What can hang from each mark
E: V Z
D: V
Z: G P V
P: E V Z
V: G
Y: D E G P V Z
G: E P

Every row comes from one small tree of marks. The marks that hang from a mark follow it in brackets, in alphabetical order. Every link used is in the known rows. Which tree was each row made from?
Known rows
Z[G]: [ 31  -7  -4  -4   0  -1   5  18 -27   1  -1 -18  20  16  -5   4   5 -23
 -33  -7   6 -12   6  13 -16 -20  -5 -39   0 -38  -2 -27   5]
E[Z[G P[V]]]: [ 34  -4 -17  13  -7   4  30  39 -24 -13   0 -29 -16   9   2   6  23   0
 -43  10   0  15  12  10   7 -21 -16 -52   9 -31   2  -4 -12]
V[G]: [ 16 -15   8 -10 -24  -6 -11   6 -36 -15   1 -17  43  24 -11   4 -16 -18
 -18  -3  17 -11  21  14 -15 -22  -4 -24   0 -21  15 -36   9]
G[P]: [ 41 -14   5  12 -11   8   9  15 -20  -3   4 -31  26  15   0  15 -16 -17
 -18  -8  11 -30  17  -5 -20 -19  -2 -23  -4 -23   8  -3   9]
Z[G[E P] V]: [ 40  18  -2  11  23   1  20  28 -14  15   6 -21  -5   4 -14   9   4  13
 -36   1   2   1   0  -6 -23   6 -13 -43  14 -17 -30  16  -2]
G[E P]: [ 40  -2  -2   9   2   4  19  13 -13  -9  10 -33  25   7 -12  14 -22  -6
 -15  -7  16 -29  14  -7 -26  -6 -13 -17   4 -22  -6  16  12]
Z[G P[E] V]: [ 45  12  -1  12   8 -10   7  37 -36  20 -20 -14 -12  -4   1  -7  39  -1
 -66   3   1  27  -6   0   6   1 -26 -58  11 -25 -36  -6 -17]
Y[G P Z[V]]: [ 38  -5  48  14   6  -6   3  46 -49  14 -51  -2  48   4 -24  22  21  -3
 -32  -6  -2  13  -1 -35   5 -18  11 -53  -9 -44  -2  -8  -7]
Y[G V]: [ 28 -15  28 -10 -22   6  -3  30 -42  15 -28 -18  52   7   5  16   5 -24
 -16  -4   2  -4  17  -1 -11 -17   5 -24 -25 -47   2 -39   9]
P[V]: [ 21 -16  -2  16 -13  -2  12  21 -38 -16 -14 -21  11   7  -8  -9  -6 -17
 -22   2  19 -16   8  12 -25 -32 -16 -23  -2 -18  15 -11  18]
E[Z[V]]: [ 11 -12   2   1  -7  20   8  24 -33   2 -26 -16  20  16  -4  11  13   5
 -30  -1   6  -1  24 -16 -18 -28  -7 -54   6 -24   8  -1   1]
V[G[P[E]]]: [ 40 -10   3  -6 -24 -10  16  11 -33   5   2 -27  36  28 -14  18 -18  -3
 -17   8  15 -18   5   6   4  -6 -10 -11   7 -11   1  -7  -2]
P[E Z[V[G]]]: [ 24 -16  10  -2 -23 -19  10  26 -56   5 -34 -14   7  19  -4  -3  12  19
 -34   5  11  15  -5  -2 -11 -11 -21 -35  22  -1 -18  -6   3]
E[V]: [ 22 -25  -9   1  -6  19  20  15 -29 -23  -8 -17  25   8  -7   1  -6 -15
 -16 -17  19 -21  31   1 -15 -33 -11 -25   2 -38   7 -20  12]
G[E[V Z]]: [ 12 -16 -20  -8   3  28  48  15 -17 -30  -7 -21  23  12 -17  16  -8   9
  -5 -11  18 -15  38 -12 -15 -26 -17 -30  16 -40   2  10   5]
Y[E G]: [ 29 -13  29   0   0  -4   0  26 -33   6 -34 -16  34  26  -5  -7  11 -23
 -19 -12   8  -9  16  -9  -9 -28  15 -28 -26 -48   2 -22  17]
Y[G Z[V]]: [ 23 -11  29   0   6   5 -12  38 -43  19 -45 -14  31  17 -15  12  21  -7
 -27 -10  -1  17  13 -22 -11 -13  13 -49 -11 -38  -3 -12  -3]
V[G[P[E[Z]]]]: [ 32 -11  -4 -13 -29   2  32  16 -25   5  -2 -32  37  37 -15  36 -13  13
 -12  14  10 -14  15  -4  12 -12  -6 -21  14 -15  10   5 -13]
V[G[E[Z]]]: [  8  -7  -3 -18 -17   1  15   8 -25 -20   5 -20  40  26 -22  17 -17   6
  -7   3  16  -6  27  -1 -15 -16 -11 -26  12 -25   8  -5   1]
Z[G V]: [ 24   3   3   4  10   1  -3  28 -33  13 -15 -11   4  10  -6  -4  20  -5
 -45  -2   1   6   5   7 -19 -16  -5 -56   5 -27 -13 -19   1]
Z[V]: [ 17  -9   9   8  -2   8  -9  22 -38   2 -24 -11  20   3  -3  -6   8  -9
 -35  -6  12  -3  13  -4 -30 -23 -11 -45   0 -20   2 -14  11]
V[G[E[Z] P]]: [ 24  -4  -4  -9 -15   6  28  12 -12 -13  18 -34  37  31 -19  32 -27  17
  -3   6  12 -14  27  -8 -10  -6  -5 -20  15 -17   8  12  -4]
Z[G[P] V]: [ 42   6   1  13  10   4   8  30 -19  20   1 -22   0  10  -2  12  10   4
 -40   1  -2  -1   4  -1 -12  -5  -2 -49   7 -19 -15  -5  -5]
V[G[E]]: [ 13  -5   5 -11 -12 -13  -3   3 -31 -18   8 -18  40  15 -21   2 -21 -11
 -14  -3  20  -9  18  10 -25 -10 -15 -17   7 -19   1 -17   9]
D[V[G[P[E]]]]: [ 40 -10   8  -7 -41 -17  29  13 -29  18   1 -17  49  16 -10  16 -15 -16
 -17  16   7 -21   7  -9  11  -6   0 -10   5 -17  11   4   1]
D[V[G[E]]]: [ 14  -4   9 -13 -29 -19  11   6 -27  -7   9  -6  51   7 -18  -1 -17 -23
 -12   4  12 -13  17  -3 -18 -12  -3 -16   4 -27   9  -3  14]
Y[D[V[G]] Z]: [ 11  -6  18   8 -43 -17   3  13 -33  16 -25  -7  60  12 -20   7 -13 -25
 -17   0  14 -16  16  -3  -8 -27  21 -24 -13 -44  40   6   4]
Y[P[E[Z]]]: [ 38 -13   9   2 -15  -2  46  24 -40  -6 -35 -11  48  11 -19  29   4  -4
 -26   8  13 -21   0 -24  15 -30 -17 -37   8 -40  10  10  -5]
G[E[Z]]: [ 16  -8  -8  -7  -2  12  27  14 -19 -17  -7 -23  32  14 -16  15  -6  -4
 -14  -5  16 -16  24 -11 -24 -21 -15 -31   8 -35   6  11   6]
V[G[P[Z]]]: [ 40 -26   8   3 -30 -11  13  20 -28 -13   7 -36  19  28   5  17 -22   7
 -14  -6   6 -13  11   0 -14 -13  -2 -20  12  -7   4  -7   7]
Y[V]: [ 20  -7  20   2 -22  10   3  22 -29   7 -18 -20  50   2   9  15  -5 -29
 -22  -7  14 -13  18   2 -25 -19  -8 -29 -13 -43   8 -23  15]

Write each row's tree
[ 55 -11  17   9 -19 -28  21  25 -63  14 -53   0  49  -1 -27  13   6  -9
 -25   7  13 -24 -13 -10  18 -31  -3 -17 -17 -41   5  -2  -1]
Y[D G P[E]]
[ -1  16  50  19 -28  -3   4  28 -26  30 -50 -18  59  17  -9   8 -10  -9
 -18  -8  23   3  15   1 -11 -24  19 -30 -27 -64  26   4  11]
Y[D E V[G] Z]
[ 26  -9   4  14 -29 -13  -5  22 -39 -23   6 -22   7   5  -1 -11  -3  -9
 -34   5  15  10  19  20  -4 -18 -21 -28   3 -10  10 -25   2]
Z[P[V[G]]]
[ 25  -4  -1 -11 -34  -3  40  14 -10   0  19 -23  49  20 -15  29 -23   0
  -2  12   4 -19  28 -19  -4  -9   4 -19  11 -23  19  25   0]
D[V[G[E[Z] P]]]
[ 29  -3 -14  14  -5   8  49  26 -13 -15   1 -36   5  14 -15  19 -17  17
 -10  12  15 -21  15  -9 -18 -17 -16 -20  14 -13   5  38   5]
G[E[Z] P[V]]
[ 19   4  54   5 -27  -7  11  32 -34   6 -27 -11  86   8 -17  34 -10 -17
 -20  -1  12   4   7 -15   3 -13   3 -38  -9 -54  19 -20  -1]
Y[P V[G] Z]
[ 25 -10 -20   4   0  24  41  23 -14 -37   4 -25   9   1  -5  12   5   7
 -20 -15  15   1  42 -16  -5 -18 -26 -40  17 -40  -8  10  -8]
G[E[V Z[P]]]
[ 41 -13   8   2 -36 -21  35  20 -20  -8  14 -25  30  11  -3  11 -23   1
  -9   3   4 -14   8 -18 -19  -3  -1 -11  15 -12   0  23  13]
D[V[G[E P[Z]]]]
[ 31   6  30  36 -10 -15  23  21 -35   2 -46  -4  46  -2 -13  -6  -3 -16
 -31  -6  25 -30  -1 -12 -11 -45   3 -30 -23 -51  23  15  19]
Y[D E P]
[ 24   4  18  11 -44  -1   5  16 -31  23  -8 -27  52   8   0  23 -29  -4
 -13   5  16 -19  19  16 -13 -15   1 -10 -16 -26  23  -9   3]
Y[D V[G[P]]]
[ 31  -7   0   2  -8 -14   3  12 -43   3 -26 -12  31   3 -22  -1  -6  -8
 -14  -5  15 -21   9   4 -20 -23  -1 -11 -18 -33   1  -1  11]
Y[D G[E]]
[ 20 -24 -11 -10 -25  25  41  16 -15 -20  13 -33  29  35 -13  35 -22  20
   0  -2   9 -17  45  -2  10 -25   2 -24  15 -24  19 -10  -9]
E[V[G[P]] Z]
[ 36   9  15  38  -2 -21  37  41 -37   8 -39  -9  18  -3 -33  10   4  -4
 -38   7  15 -11 -21   5   2 -33   1 -39  -5 -48  20  19  -2]
Y[D P[V] Z[G]]
[ 56 -14  17  17 -13 -33  30  31 -54 -11 -41  -8  30  -5 -20   8  -2   6
 -18  -5  10 -18 -13 -17  -9 -28  -6 -16  -6 -36  -6  17  12]
Y[D G[E] P[Z]]
[ 56 -23  -8  22 -20 -14  53  36 -38  -3 -24 -38 -13  12   0   6  -3  15
 -22  10  13 -17 -16  -5 -10 -17 -22 -13  18  -2 -10  31  10]
G[P[E V Z]]
[  6  -7  -9  -6 -19  -5  30  19 -30 -27   0 -24  19  22 -26   8 -16  15
  -7  15  19  -2  18  10 -13 -21 -18 -20  17 -13  12   5   4]
P[V[G[E[Z]]]]
[ 55 -31 -14   9 -15   7  60  29 -28 -10 -18 -34  -1  15  -1  16  -6  13
 -15 -11  14 -20   9 -15   1 -18 -18 -15  22 -20 -18  20   6]
G[P[E[V] Z]]
[ 19  11  13   8  -5  -9 -15  21 -34 -12   3 -12  14  -6  -9  -8   6   7
 -40  -3  13  26  21   1 -20   2 -29 -42  12 -11 -19 -12  -4]
Z[P V[G[E]]]
[ 21  -1  15  10 -17  -4 -25  22 -40  -7  -4 -13  14   4   4  -6  10  -4
 -47  -4   8  25  24   5  -9  -8 -17 -48   4 -10  -3 -30  -5]
Z[P V[G]]
[ 21   7  -2  13   6  14  12  31 -24  -9 -12 -19   3  -5   0   5  19  13
 -41  -4   8  20  25 -20 -19  -7 -27 -58  13 -24 -14  19  -7]
G[E[Z[P V]]]
[ 41  -5 -10  -1  -3  14  32  25  -8   7  10 -35  17  29  -5  35  -1   0
 -22   2  -3 -16  16  -5   2 -18   5 -40   7 -35   6   2 -11]
E[Z[G[P]]]
[ 38  -2  -6  21   1  -3  36  24 -20 -15   5 -33   3   3 -15   4 -21   3
 -14   8  19 -23   5   2 -27 -12 -20 -10   8 -10  -4  25  14]
G[E P[V]]
[ 37  20  -1  16  22  -6   2  32 -23   2   1 -14 -12 -11  -2 -11  27   2
 -58  -5   3  26   4  -1 -17   6 -27 -58  12 -28 -37   0  -7]
Z[G[E] P V]
[ 34  -4  -9   1  -1  15  36  17  -7 -10   6 -35  28  19 -13  29 -18   7
  -8  -2  12 -24  23 -18 -18 -12  -9 -26  10 -25   3  27   2]
G[E[Z] P]
[ 38   7  -5  35  -1  -7  33  37 -19  20 -20 -33   0  11 -22  13  -4   6
 -29   6  10 -15  -7  10  -7 -20  11 -29  -4 -33  13  30  -4]
Y[D Z[G[P[V]]]]
[ 33 -12  11  -2 -43  -9  12  13 -21   5  17 -18  52  16  -5  15 -21 -22
 -13   6   3 -24  21  -8  -3 -15  11 -14  -2 -20  26  -9   5]
D[V[G[P]]]
[ 45 -10  -6  19 -11  -4  41  27 -33   3 -16 -32   4  12  -9   7  -9   1
 -23  15  17 -22  -5   3  -4 -15 -19 -12   8  -8   0  20   6]
G[P[E V]]
[ 36   0   7  26  -6  -8  27  38 -35  -1 -33 -29   3   0 -10  -1  18 -12
 -42   2  17  14  -3  -6   5 -10 -22 -36   5 -32  -6  19  -6]
Y[Z[P[E V]]]
[  7 -10  -5  17 -11  24  46  20 -20  -6 -42 -18  19  19  -9   0  -1   9
 -12 -14  24 -25  36 -10  -8 -53   7 -32 -11 -56  26  19  12]
Y[D E[V Z]]
[ 33 -12   1 -13 -45  -7  48  19 -24  15  -2 -21  50  28  -9  32 -10  -3
 -10  22   1 -20  17 -18  19 -13   4 -19  11 -21  20  16 -11]
D[V[G[P[E[Z]]]]]
[ 17  13   8  20  10  -1   1  32 -32  32 -42 -12   9   7 -18   4  18   2
 -45  -6   8   6  -1   3 -16 -20   8 -57  -5 -41   1  10  -5]
Y[D Z[G V]]
[ 45  10 -15  15  13  -8  41  30 -14  -5  15 -32 -11   6 -17   4 -11   7
 -24  11  10 -13  -7  11 -17  -4 -16 -20  11 -17 -16  17   5]
Z[G[E P[V]]]
